Each row comes from the steps of one walk. Every step used is in the known rows, and no mark comes twice. Write the walk behind each row, first mark first.
Known rows:
givav > bizefum > liguse > tafi > zamosa: [ 2.916  2.401  2.949  0.909  1.955  1.398  3.381 -1.509  3.198 -0.884
 -0.124  2.828 -3.037 -2.163  0.312  2.808 -4.030  0.676 -4.092 -1.032
 -2.437  2.969 -1.319]
zamosa > feve: [ 0.532  1.605 -4.410 -3.125  4.093  0.117  1.186 -1.135 -1.621  3.382
 -0.236  1.614 -1.231 -2.450  1.870  0.536 -2.031  2.972  1.606 -1.239
  2.431  0.416 -6.181]
ruto > zubaboz: [ 1.956  1.980 -2.159 -4.078  4.321  0.875 -0.990 -0.741  0.238  1.237
 -0.038  1.067 -4.045 -0.902  0.845  3.047 -4.019 -1.585  1.678  0.918
  2.952  1.849 -6.670]
feve > ruto > zubaboz: [ 1.124  3.095 -2.494 -4.586  3.917  2.717  0.808 -1.715 -0.928  1.711
  0.472  0.514 -3.487  0.146 -2.027 -1.404 -2.350 -0.288 -0.184  1.795
  1.441  0.392 -7.713]
ruto > feve: [ 1.525  1.781 -2.702 -2.747  3.455 -0.532 -2.361 -1.777 -1.705  1.921
 -1.090  1.988 -2.384 -2.488  2.495 -0.906 -0.080 -4.356  0.763 -0.929
  3.751  0.675 -5.661]
liguse > bizefum > momif: [ 3.125  2.460 -2.353 -5.135  2.733  0.843  3.723  0.500  2.084 -1.139
 -0.547  2.145 -2.211 -2.371 -0.201  0.280 -2.912 -0.563 -3.044  1.670
 -0.853  3.854 -0.620]
givav > bizefum > momif > liguse > tafi > zamosa > feve: [ 2.815  1.820  2.169  0.527  1.536 -0.547  2.847 -2.184 -1.591 -1.388
  0.458  2.707 -1.711 -3.578 -0.042  1.852 -4.178  1.937  0.017  0.582
 -2.421  2.291  0.107]
zubaboz > liguse > tafi > zamosa: [ 1.295  5.042  0.065 -0.468  2.080  3.983  2.452  0.499  2.269 -0.798
 -0.396  1.498  0.444 -0.137  4.796 -0.352 -3.240  0.204 -3.628 -3.728
  2.471  1.996 -2.053]
ruto > feve > zamosa: [ 0.688  0.642 -2.013 -2.921  4.512 -1.697 -1.120 -3.034 -0.911  2.802
 -0.608  2.663 -3.364 -4.700  0.171 -2.784 -1.074 -3.426  1.129 -2.601
  4.541  0.057 -7.098]
givav > bizefum > momif > liguse: [ 2.857  2.587  0.933 -1.502  2.599 -0.082  0.550 -1.230  0.561  0.364
 -1.175  3.667 -3.147 -4.873 -1.516  0.915 -5.055  1.119  1.004  2.845
 -2.611  3.277  0.201]
momif > bizefum > liguse > tafi > zamosa: [ 3.026  4.423  1.134  1.617  1.903  2.113  1.269 -1.758  3.010 -1.093
 -0.472  1.964 -1.389 -2.908  2.214  0.175 -4.236  0.422 -4.939  0.000
  2.533  3.575  0.800]
zubaboz > liguse > momif > bizefum: [ 2.218  4.680 -0.964  1.073  1.690  1.576 -1.357 -0.911  2.941  2.842
 -0.923  3.153  1.136 -3.097  1.516 -1.365 -4.793  0.713 -1.931  1.386
  3.911  3.554 -0.196]
zubaboz > ruto > feve > zamosa: [ 0.556 -0.532 -0.499 -3.510  3.949  0.277 -1.481 -2.184 -0.443  2.536
  0.149 -0.291 -4.328 -3.237 -0.306 -5.566 -1.051 -3.930  1.121 -5.175
  3.987 -0.208 -7.254]
bizefum > momif > liguse > tafi > zamosa > feve: [ 1.346  3.537 -0.434 -1.875  2.017  0.539  3.822  0.386 -0.865 -1.921
 -0.302  1.202  1.476 -2.161  2.717 -0.726 -3.212  2.599  0.776 -0.112
  1.488  1.184  1.148]
tafi > zamosa: [ 0.388  3.226 -2.144 -2.697  3.274  0.661  1.957 -2.453  1.566 -1.438
 -0.531  1.651 -1.822 -0.640  3.915  0.654 -1.428 -1.199  3.200 -1.248
  2.290  1.217 -4.001]
givav > bizefum > momif > liguse > tafi > zamosa: [ 3.116  3.023  2.995  0.360  1.668  0.758  2.332 -1.392  0.870 -2.202
 -0.197  2.399 -2.500 -2.924 -0.055  1.402 -4.530 -0.070  0.254  1.203
 -2.592  3.118  1.119]
zamosa > feve > ruto > zubaboz > liguse: [ 0.784  2.740 -3.015 -3.908  3.058  2.612  1.247 -1.925 -3.740  2.551
  0.988  1.486 -0.670 -1.304 -1.219 -1.274 -2.570  3.545 -3.235 -0.656
  2.178 -0.155 -8.080]
zamosa > feve > ruto > zubaboz: [ 0.725  1.783 -3.820 -4.400  3.810  1.238  1.345 -2.429 -3.975  2.772
  1.250  0.638 -2.230 -0.776 -1.670 -0.671 -1.722  2.566  0.002  0.611
  1.951 -0.453 -8.794]
tafi > zamosa > feve > ruto > zubaboz > liguse: [ 0.224  3.162 -1.687 -3.478  1.944  1.772  2.520 -3.868 -3.682 -1.026
  1.321  1.662  0.257 -0.318  1.209 -0.768 -1.383  1.950 -1.578 -1.681
  2.591 -0.262 -6.972]
liguse > momif > bizefum > givav: [ 3.872  3.220 -1.639 -0.813  1.846 -0.619 -0.441  0.153  1.989  4.259
 -1.221  3.179 -1.650 -0.046 -0.943 -1.286 -5.274 -0.646  1.987  2.406
  4.955  2.921  1.175]
bizefum > liguse: [ 0.944  3.647 -2.012 -3.686  3.310  1.864  2.361  0.619  3.681  1.127
 -2.040  2.901 -0.686 -2.880  1.504  0.282 -3.532  2.482 -2.634 -0.277
  1.255  2.127 -1.902]
momif > liguse > tafi > zamosa > feve: [ 1.303  4.168 -0.519  0.445  2.553  2.068  3.244 -0.581 -0.709  1.179
  0.108  1.130  1.781 -1.943  3.842  0.458 -3.592  3.216  2.520 -2.218
  3.021  0.521 -2.631]
tafi > liguse > bizefum: [ 3.970  3.874 -0.121 -2.045  2.902  4.213  3.662 -0.330  4.289  2.021
 -0.451  4.148  0.769 -2.624  0.980 -1.570 -4.051 -2.254 -3.485  1.088
  0.234  3.258 -5.092]

Write each row's walk:
[ 2.247  3.504 -0.101 -0.621  2.839  2.536  2.364  0.452  5.429  2.755
 -1.121  3.520  2.865 -1.419  1.910 -3.041 -3.810 -2.341  1.525  2.779
  2.363  1.852 -3.758] => tafi > liguse > momif
[ 2.532  1.884  1.177  0.086  2.039 -0.475  2.015 -0.918  4.255  1.964
 -0.961  3.875 -1.608 -3.268 -2.057  2.155 -4.684  1.592 -1.461  2.298
 -1.719  3.364 -1.212] => givav > bizefum > liguse > momif
[ 4.139  3.630 -1.735 -2.377  2.719  0.456 -1.362 -0.802  0.163  3.847
 -1.416  3.511 -4.528 -1.046 -0.146 -0.946 -5.521 -0.311 -0.321  0.534
  4.286  3.103 -0.033] => momif > bizefum > givav
[ 2.859  4.783 -1.755 -1.978  2.832  2.495  2.571  0.011  1.667  2.799
 -0.754  2.908  0.358 -3.746  0.554  0.673 -4.786  2.039  0.946  0.612
  1.469  2.991 -2.536] => momif > liguse > bizefum
[ 2.084  4.510 -0.482 -2.260  2.881  2.112  2.361  2.630  1.628 -0.162
 -1.434  1.230 -0.023 -2.472  1.530 -1.463 -4.500  1.699  0.109  1.384
  0.840  2.327  1.675] => bizefum > momif > liguse > tafi
[ 0.934  4.396 -0.567 -2.351  1.777  1.682  5.032 -0.493 -1.650 -1.718
  0.254  0.933  1.567 -1.518  0.527 -3.680 -2.078  3.319 -0.379  0.662
  0.287  0.092  0.086] => bizefum > momif > liguse > tafi > zamosa > feve > ruto
[ 1.693  4.865 -0.935 -0.851  2.879  4.443  1.241  2.212  2.498  2.112
 -0.967  1.333 -0.105 -1.084  3.308 -0.805 -4.033  1.328 -4.561 -2.955
  2.183  2.265 -2.646] => zubaboz > liguse > tafi
[ 1.250  3.295 -0.596 -0.244  0.919  0.648  1.078 -5.223 -2.647 -0.483
  1.821  1.903  1.206 -0.961 -0.203 -1.347 -2.537  1.273 -1.498  1.176
  4.132  1.066 -4.122] => tafi > zamosa > feve > ruto > zubaboz > liguse > momif > bizefum
[ 3.451  4.381  0.248  1.270  2.655  2.538  0.287 -0.229  3.175  1.620
 -0.886  2.005 -1.888 -3.706  0.645 -0.118 -4.972  1.356 -6.110  0.817
  2.323  3.830  0.394] => momif > bizefum > liguse > tafi
[ 2.776  1.337  2.931  0.032  1.619  1.448  3.803 -3.111 -1.379 -0.597
  1.750  1.882 -3.247 -1.241 -2.849  2.546 -3.548  2.129 -5.524 -0.172
 -2.296  1.336 -4.834] => givav > bizefum > liguse > tafi > zamosa > feve > ruto > zubaboz
[ 3.163  2.930 -1.528 -2.416  1.068  0.763  0.369 -1.582 -3.632  4.430
  0.746  2.930 -0.222  0.260 -3.482 -2.318 -4.881  2.920 -3.313  1.421
  4.610  1.010 -3.203] => zamosa > feve > ruto > zubaboz > liguse > momif > bizefum > givav
[ 4.570  2.970 -2.352 -5.377  2.390  1.658  3.749  1.632  1.243  3.285
 -1.114  3.343 -3.162  0.728 -0.897  0.698 -4.614 -0.279 -1.641 -1.189
  1.752  2.879 -1.781] => liguse > bizefum > givav
[ 2.272  4.315 -0.631 -0.839  2.043  2.710 -1.068 -2.369  0.060  2.178
  0.741  1.712 -0.614 -1.127 -2.594 -2.666 -4.153  0.223 -3.221  3.356
  2.974  2.251 -3.940] => feve > ruto > zubaboz > liguse > momif > bizefum
[ 4.740  3.962  1.097  0.235  1.626  1.725  0.561  0.044  4.032  4.239
 -1.280  4.975  1.183 -0.777 -0.064 -3.801 -6.227 -2.535 -0.388  3.447
  4.295  3.134 -0.067] => tafi > liguse > momif > bizefum > givav
[ 4.112  3.334  0.270 -3.656  2.334  3.241  4.412  0.489  4.090 -0.729
 -0.730  4.148  1.026 -2.885  0.446 -2.228 -3.820 -2.802 -5.021  2.789
 -1.077  3.808 -1.842] => tafi > liguse > bizefum > momif
[ 1.020  3.413 -1.687 -2.396  2.622  0.366  3.126  1.465  5.199  1.630
 -1.810  2.820  1.716 -1.828  0.787 -0.057 -3.558  2.286 -0.705  1.716
  2.054  2.166 -0.247] => bizefum > liguse > momif
[ 1.534  5.280  0.286  0.479  2.553  2.817  2.667  0.017  1.717  0.338
 -0.550  1.240  0.863 -1.406  3.819  0.016 -4.100  1.082  2.615 -1.370
  2.601  1.273 -1.479] => momif > liguse > tafi > zamosa
[ 1.669  2.820 -1.027 -5.062  0.758  1.467  4.692 -3.365 -3.248 -3.579
  1.674  2.015  0.483 -0.753 -0.651 -0.607 -1.689  1.470 -5.206 -0.165
  0.535  1.378 -3.786] => tafi > zamosa > feve > ruto > zubaboz > liguse > bizefum > momif
[ 1.636  3.000 -1.398 -3.582  1.330  2.387  4.213 -3.989 -3.089 -1.211
  2.094  2.027  0.299 -0.520  0.042  0.393 -1.730  1.670 -4.081 -1.513
  1.631  0.869 -6.670] => tafi > zamosa > feve > ruto > zubaboz > liguse > bizefum
[ 2.605  3.995 -0.932 -0.573  2.934  1.291 -0.676 -1.772  2.602  1.509
 -1.461  3.282 -2.026 -4.953  0.674 -0.068 -4.594  1.699 -4.062  1.748
  2.632  3.676 -0.312] => momif > bizefum > liguse
[ 1.168  4.243 -1.815 -4.004  3.052  0.909  1.517  0.890  1.187 -0.297
 -2.025  2.557  0.036 -3.672  1.178 -1.564 -3.957  1.741  2.068  2.358
  1.250  2.366  0.981] => bizefum > momif > liguse
[ 1.479  4.863  0.318 -2.314  2.172  4.692  2.323 -1.304 -0.376 -0.962
  1.148  0.312 -1.070  1.344  0.282 -1.524 -2.692 -0.338 -4.213 -1.136
  1.797  0.798 -5.592] => feve > ruto > zubaboz > liguse > tafi > zamosa
[ 0.610  3.829 -0.481 -1.761  1.968  2.729  6.187 -0.539  0.778 -0.545
  0.332  1.172  1.014 -0.404  1.084 -1.898 -1.409  3.997 -4.939 -2.085
  0.572 -0.067 -2.851] => bizefum > liguse > tafi > zamosa > feve > ruto
[ 1.560  3.089 -1.725 -2.519  2.859  3.585  1.995 -0.493 -3.228  2.754
  1.431  0.416 -0.487 -0.241 -0.945 -1.306 -2.920  3.348 -4.979 -1.605
  2.002  0.027 -7.508] => zamosa > feve > ruto > zubaboz > liguse > tafi
